Each row comes from the steps of one path. Every step used is in the known rows, and no mark comes twice. Write the path behind each row, first mark first.
Known rows
pafu tosan melu: [-1.35 -0.84  0.63 -0.07  0.09  0.22  1.74 -2.03  1.46 -4.68 -1.38 -0.44
 -1.69 -3.26  2.16  0.52 -0.06  0.89  2.62 -0.70  1.03  0.33 -2.62 -0.82
  1.22]
zumem davo bupur vugi melu: [ 2.18 -0.22  1.36 -0.25 -0.31  0.73 -2.29  2.02  1.52 -1.61 -1.72 -1.15
  2.28  2.97 -0.98  0.41 -0.81  2.41  0.31  0.71  3.11 -2.28 -0.42 -1.94
  2.90]
zumem davo zozed birid pafu tosan melu vugi: [-0.60  0.68  1.02  2.08 -1.37 -0.34  1.67 -3.10  1.64  2.42  0.59 -0.85
 -2.35  2.86  1.11  0.47  1.57 -1.05  0.57  0.43 -2.51  2.55  0.97  2.52
 -2.64]
vugi tovi: [-0.38 -0.52 -2.09 -0.69  0.40  1.14 -1.32 -1.49 -0.32 -2.19  1.23 -0.22
  1.34 -3.62 -2.04  0.80 -1.60  0.00  0.32 -0.17  2.25 -1.67 -2.88 -2.27
  3.03]
zozed davo bupur vugi: [ 1.10 -0.79 -0.67 -2.56  0.78 -0.07  2.03  2.39 -2.63 -1.81  1.08  0.95
 -0.24  2.93 -0.97  0.29 -0.33  1.95  0.69  3.04  2.19 -2.00 -0.30 -1.84
  3.19]
tosan melu vugi tovi: [ 1.26 -1.45  0.86  0.63  0.54  1.93 -4.06 -2.14  0.99 -2.32  2.89 -0.64
 -0.75 -4.05  2.09  1.02 -0.19 -2.46  1.45 -0.49  2.04 -0.07 -2.07 -0.28
  2.66]
birid zozed davo bupur vugi: [ 0.63 -0.32 -1.51 -2.07  0.14  0.09  1.72  1.97 -3.83 -0.03  2.27  1.17
  0.88  3.90 -2.34  1.54 -0.25  2.42  2.73  1.29  0.12 -1.56  0.67 -0.81
  3.43]
davo bupur: [-0.38 -1.12 -1.21 -2.52  0.60 -0.22  1.19  1.37 -1.79 -2.49  0.01 -0.22
  0.07  0.06 -0.95  0.15 -1.86 -1.57  1.80  1.00  2.54 -1.57 -0.64 -4.06
  0.71]
pafu tosan zumem davo: [ 1.34 -0.52  0.00 -0.20 -1.37 -0.76  3.05 -1.11  2.81 -0.71 -2.60 -0.63
  0.40 -0.02  1.08 -3.96 -0.37  0.87  2.16 -1.72 -0.73  0.52 -3.56 -0.02
  0.18]
zumem tosan pafu: [-0.03 -0.90 -0.18  0.27 -1.48  0.81 -0.30 -0.96  1.91 -6.03 -0.88 -1.03
 -0.70 -3.16 -0.66 -0.28 -1.65 -0.52  1.54 -4.09  0.75  0.35  0.64 -1.65
  1.20]
zumem tosan melu: [-0.55 -0.62  1.21  1.50 -0.91  0.24 -0.32 -0.80  4.37 -6.69  0.27 -1.66
 -2.37 -3.11  0.81  0.79 -0.09 -1.53  2.52 -2.58  1.17  0.58 -1.27 -2.11
  2.08]
birid pafu tosan melu vugi bupur: [ 0.97 -1.52  2.30  1.06 -0.21  1.89 -1.43  0.07 -0.52 -1.89 -0.75  0.83
 -1.47 -3.68  3.36  1.30 -0.67 -3.00  1.75 -1.86  0.93  1.30  2.00  0.93
 -1.25]
zumem davo zozed birid pafu tosan melu: [-2.18  0.96 -0.20  1.32 -1.04 -1.47  1.94 -3.24  2.17  1.80 -0.32 -1.56
 -1.98  2.79 -1.82  0.31  0.52  1.53  1.18  0.41 -3.09  2.38  0.71  1.21
 -2.48]
bupur davo zozed birid pafu tosan zumem: [-1.20  0.00 -1.17 -1.26  0.38 -2.25  2.82  0.16 -0.04  4.20 -1.36  1.12
  0.99  1.20 -1.44 -3.16  1.29  1.23 -2.48 -0.25 -3.44  1.73  0.52  2.36
 -3.46]
melu vugi tovi: [ 1.30 -0.76 -1.05  0.07  0.00  2.20 -1.59 -1.36 -0.81 -1.37  2.07  0.39
  0.93 -3.61  0.78  0.92 -0.65 -2.42 -0.32 -0.16  2.73 -1.42 -2.63 -0.95
  2.73]
pafu tosan melu vugi tovi: [ 0.73 -1.76  1.21  1.44  0.28  1.63 -1.82 -2.70  1.18 -2.88  0.81  0.18
 -1.62 -4.33  2.93  0.59  1.03 -0.37  1.22 -0.12  1.93  0.15 -2.95  1.27
  2.57]
pafu tosan melu vugi bupur davo zozed birid: [ 0.06  0.94  1.86  1.75  1.21 -0.42 -2.39  1.34  0.21  2.62 -0.35  0.28
 -1.90 -0.26  3.09  0.25  2.32  0.68 -3.12  2.38  0.13 -0.20  0.18  1.86
 -1.26]
davo zozed birid pafu: [-3.09  0.89 -2.88 -0.72 -0.05 -0.34  2.11 -1.39 -2.45  1.61  1.93 -0.21
  0.74  1.10 -2.79  1.28 -0.90 -1.04 -0.35  0.75 -0.79  0.53  1.27 -1.31
 -1.41]
bupur davo zozed: [-1.40  2.11 -1.20 -2.68  0.86 -0.41  1.13  0.08  0.47 -0.54 -1.41 -0.21
  1.03  0.27 -1.00  0.25 -0.02  0.39 -4.26 -0.65 -0.01 -2.29 -2.17 -2.01
  0.06]
vugi bupur davo: [ 1.13  1.26 -0.47 -1.49  0.85  0.42 -1.87  3.02 -0.04 -0.21 -2.04  0.26
  1.51 -3.14 -0.61  0.69 -1.73 -0.39 -2.41 -0.60  1.40 -2.37 -0.51 -2.44
 -0.16]
pafu tosan: [-1.18 -0.17 -1.20 -0.63 -0.41  0.40  4.03 -1.20 -0.42 -3.76 -2.12  0.57
 -0.03 -2.89  1.01  0.46 -0.37  0.98  0.82 -0.28  1.72 -0.90 -3.08 -1.45
  1.34]
birid zozed davo bupur vugi melu: [ 1.00  0.01  0.07 -1.00  0.71  0.39 -1.24  0.94 -3.09 -1.39  2.45  0.03
  3.96  4.08 -1.78  2.37 -0.55  3.51  3.16  1.68  1.10 -2.20  0.90 -0.64
  4.69]

Which path is each row?
[-0.07  0.27 -2.10 -2.64  0.44 -1.04  2.33  0.05 -3.74 -0.75  3.30 -0.19
  1.51  3.68 -2.73  1.52 -1.72 -0.07  4.54  1.62 -0.79 -1.11  0.33 -2.53
  1.65] : birid zozed davo bupur
[ 1.40 -0.42  0.86 -1.39  1.37  0.32 -1.05  1.46 -1.86 -3.34  1.29 -0.12
  2.90  3.35 -0.32  1.00 -0.73  3.05  1.11  3.45  3.19 -2.67 -0.03 -1.76
  4.39] : zozed davo bupur vugi melu
[ 0.32 -0.12  0.48  0.18 -0.01  2.23 -1.63  0.38  0.07 -3.90 -0.94  0.07
  3.29 -2.12  1.18  1.76 -0.36  2.27 -0.40 -0.51  3.79 -2.15 -1.72 -1.17
  4.45] : bupur vugi melu
[-2.24  1.75 -2.03  0.80 -1.44 -1.11  4.40 -2.47  0.31  2.63 -1.03 -0.52
 -0.31  3.24 -3.00  0.19  0.14  1.57 -0.44  0.77 -2.32  0.99  0.18  0.65
 -2.32] : zumem davo zozed birid pafu tosan
[-0.94  0.52 -0.96  1.05 -0.94 -2.16  2.82 -1.59  1.58  2.93 -0.71 -1.16
 -0.04  3.59 -0.06 -4.26  0.96  2.35  0.65  1.31 -1.73  0.81 -2.75  0.82
 -0.52] : pafu tosan zumem davo zozed birid
[-0.51  1.60 -2.52 -1.50 -0.37 -0.05  3.03 -2.17 -2.52 -1.33  3.20 -0.16
  2.32  1.12 -1.61  2.33 -1.48  0.32  3.83 -0.03 -1.45 -0.80 -1.29 -1.51
  2.33] : birid zozed davo
[-0.82  0.53  0.86  0.44  0.21 -0.62  1.21 -1.07  0.62  2.63 -0.15  0.94
 -1.71  0.36  1.36  0.83  2.65 -0.84 -2.65  0.56 -2.58  2.02  1.53  3.29
 -3.35] : bupur davo zozed birid pafu tosan melu vugi
[ 1.19 -0.20  0.57  0.49  0.43 -0.73 -0.79  2.48 -1.52  5.93 -0.83  1.68
  0.79  0.66  1.38 -3.06  1.40 -1.19 -3.36  0.00 -1.95  1.11  2.23  3.33
 -3.54] : melu vugi bupur davo zozed birid pafu tosan zumem
[-0.44  0.13 -0.56 -0.36  0.94 -1.90 -0.52  2.32 -1.02  5.24 -1.66  1.08
  1.22  0.64 -1.43 -3.27  0.26  1.33 -2.71  0.09 -2.45  0.92  1.95  1.94
 -3.44] : vugi bupur davo zozed birid pafu tosan zumem
[ 0.32  0.48  2.54 -0.21  0.85  0.63 -2.15  0.82  0.45  0.67 -2.04  0.89
 -1.33 -0.88  2.18  0.54  0.94 -1.49 -3.58 -1.90 -0.94  0.26  2.01  2.11
 -2.58] : birid pafu tosan melu vugi bupur davo zozed
[ 0.87 -2.33 -0.93 -1.33  0.94  1.25 -2.56  2.67 -1.72 -0.84  0.33  1.06
 -0.16 -0.87 -2.88 -0.03 -0.40  2.03 -0.75  1.25  3.77 -2.39 -0.95 -1.51
  4.11] : davo bupur vugi tovi
[-1.73  0.95  0.63  0.44  1.28 -1.27 -1.80  0.96  0.06  3.12 -1.30  0.24
 -1.12 -0.20 -1.52  0.62  0.50  1.75 -2.23  0.79 -2.17  0.92  2.82  1.49
 -3.28] : vugi bupur davo zozed birid pafu tosan melu
[-0.51  0.02 -0.15 -1.04 -1.13 -1.05  3.05 -2.07  1.87  0.96 -2.33 -0.75
  0.47  3.03 -0.98 -3.95 -0.32  0.23  0.20 -3.02 -2.67  1.37 -0.90  0.87
 -1.97] : birid pafu tosan zumem davo zozed
[ 3.14  0.22  3.35  2.18 -0.28  0.97 -4.34  3.05  4.31 -2.99 -0.70 -0.38
 -2.14 -3.69  2.96  0.65  0.83 -3.34 -1.62 -2.65  1.27 -0.22  0.74 -0.15
  0.39] : zumem tosan melu vugi bupur davo
[-1.27 -0.50  1.12  2.19  0.23  0.53 -1.65 -0.46 -1.93  1.84  1.17  0.25
 -1.99 -0.21  2.12  1.02  0.80 -1.38  0.29  1.01 -0.11  1.55  2.70  1.72
 -1.85] : davo zozed birid pafu tosan melu vugi bupur
[ 0.16  0.78  1.63  3.02 -0.86  0.03 -1.54 -1.02  0.68  3.47  0.36 -0.89
 -2.17  2.28  1.14  0.45  0.64 -1.01  0.27  0.71 -1.54  1.80  2.49  2.04
 -2.67] : zumem davo zozed birid pafu tosan melu vugi bupur
[ 2.80  1.00  0.52 -0.67  0.38  1.52 -2.06  3.13 -0.58  0.49 -1.07  1.03
  1.11 -3.16  2.28  0.97 -0.71 -2.95 -3.07 -0.57  1.98 -2.05 -0.25 -1.03
 -0.23] : melu vugi bupur davo
[ 0.75  0.88  2.09  2.80 -0.15 -0.21 -4.10  2.33  2.45  1.78  1.25 -0.40
 -2.26 -0.05  0.02  1.06  1.51 -3.12 -2.91 -1.34 -1.40  1.43  4.26  1.52
 -2.55] : zumem tosan melu vugi bupur davo zozed birid pafu
[-2.42 -1.06 -1.61 -0.28 -0.14 -1.37  3.32 -1.43 -1.51  2.29  0.24  0.54
  0.52  1.24 -0.71 -3.05  0.44  0.57  0.68  0.05 -1.98  2.09  0.13  1.38
 -2.01] : davo zozed birid pafu tosan zumem
[ 1.71 -0.35  1.56  1.58  0.18  0.14 -1.78  1.89  0.09  3.05 -0.76  1.45
 -1.14 -3.07  1.80  1.42  0.77 -1.59 -0.82  0.49 -1.21  1.96  3.09  2.83
 -3.50] : zozed birid pafu tosan melu vugi bupur davo
[-0.42  0.42 -1.51 -0.31 -1.11 -1.57  1.00 -1.31  0.88  4.62  1.44 -1.48
  1.08  3.91 -2.65 -3.24 -0.97 -1.11  0.97 -0.72 -3.25  1.96  0.78  0.04
 -2.68] : tosan zumem davo zozed birid pafu
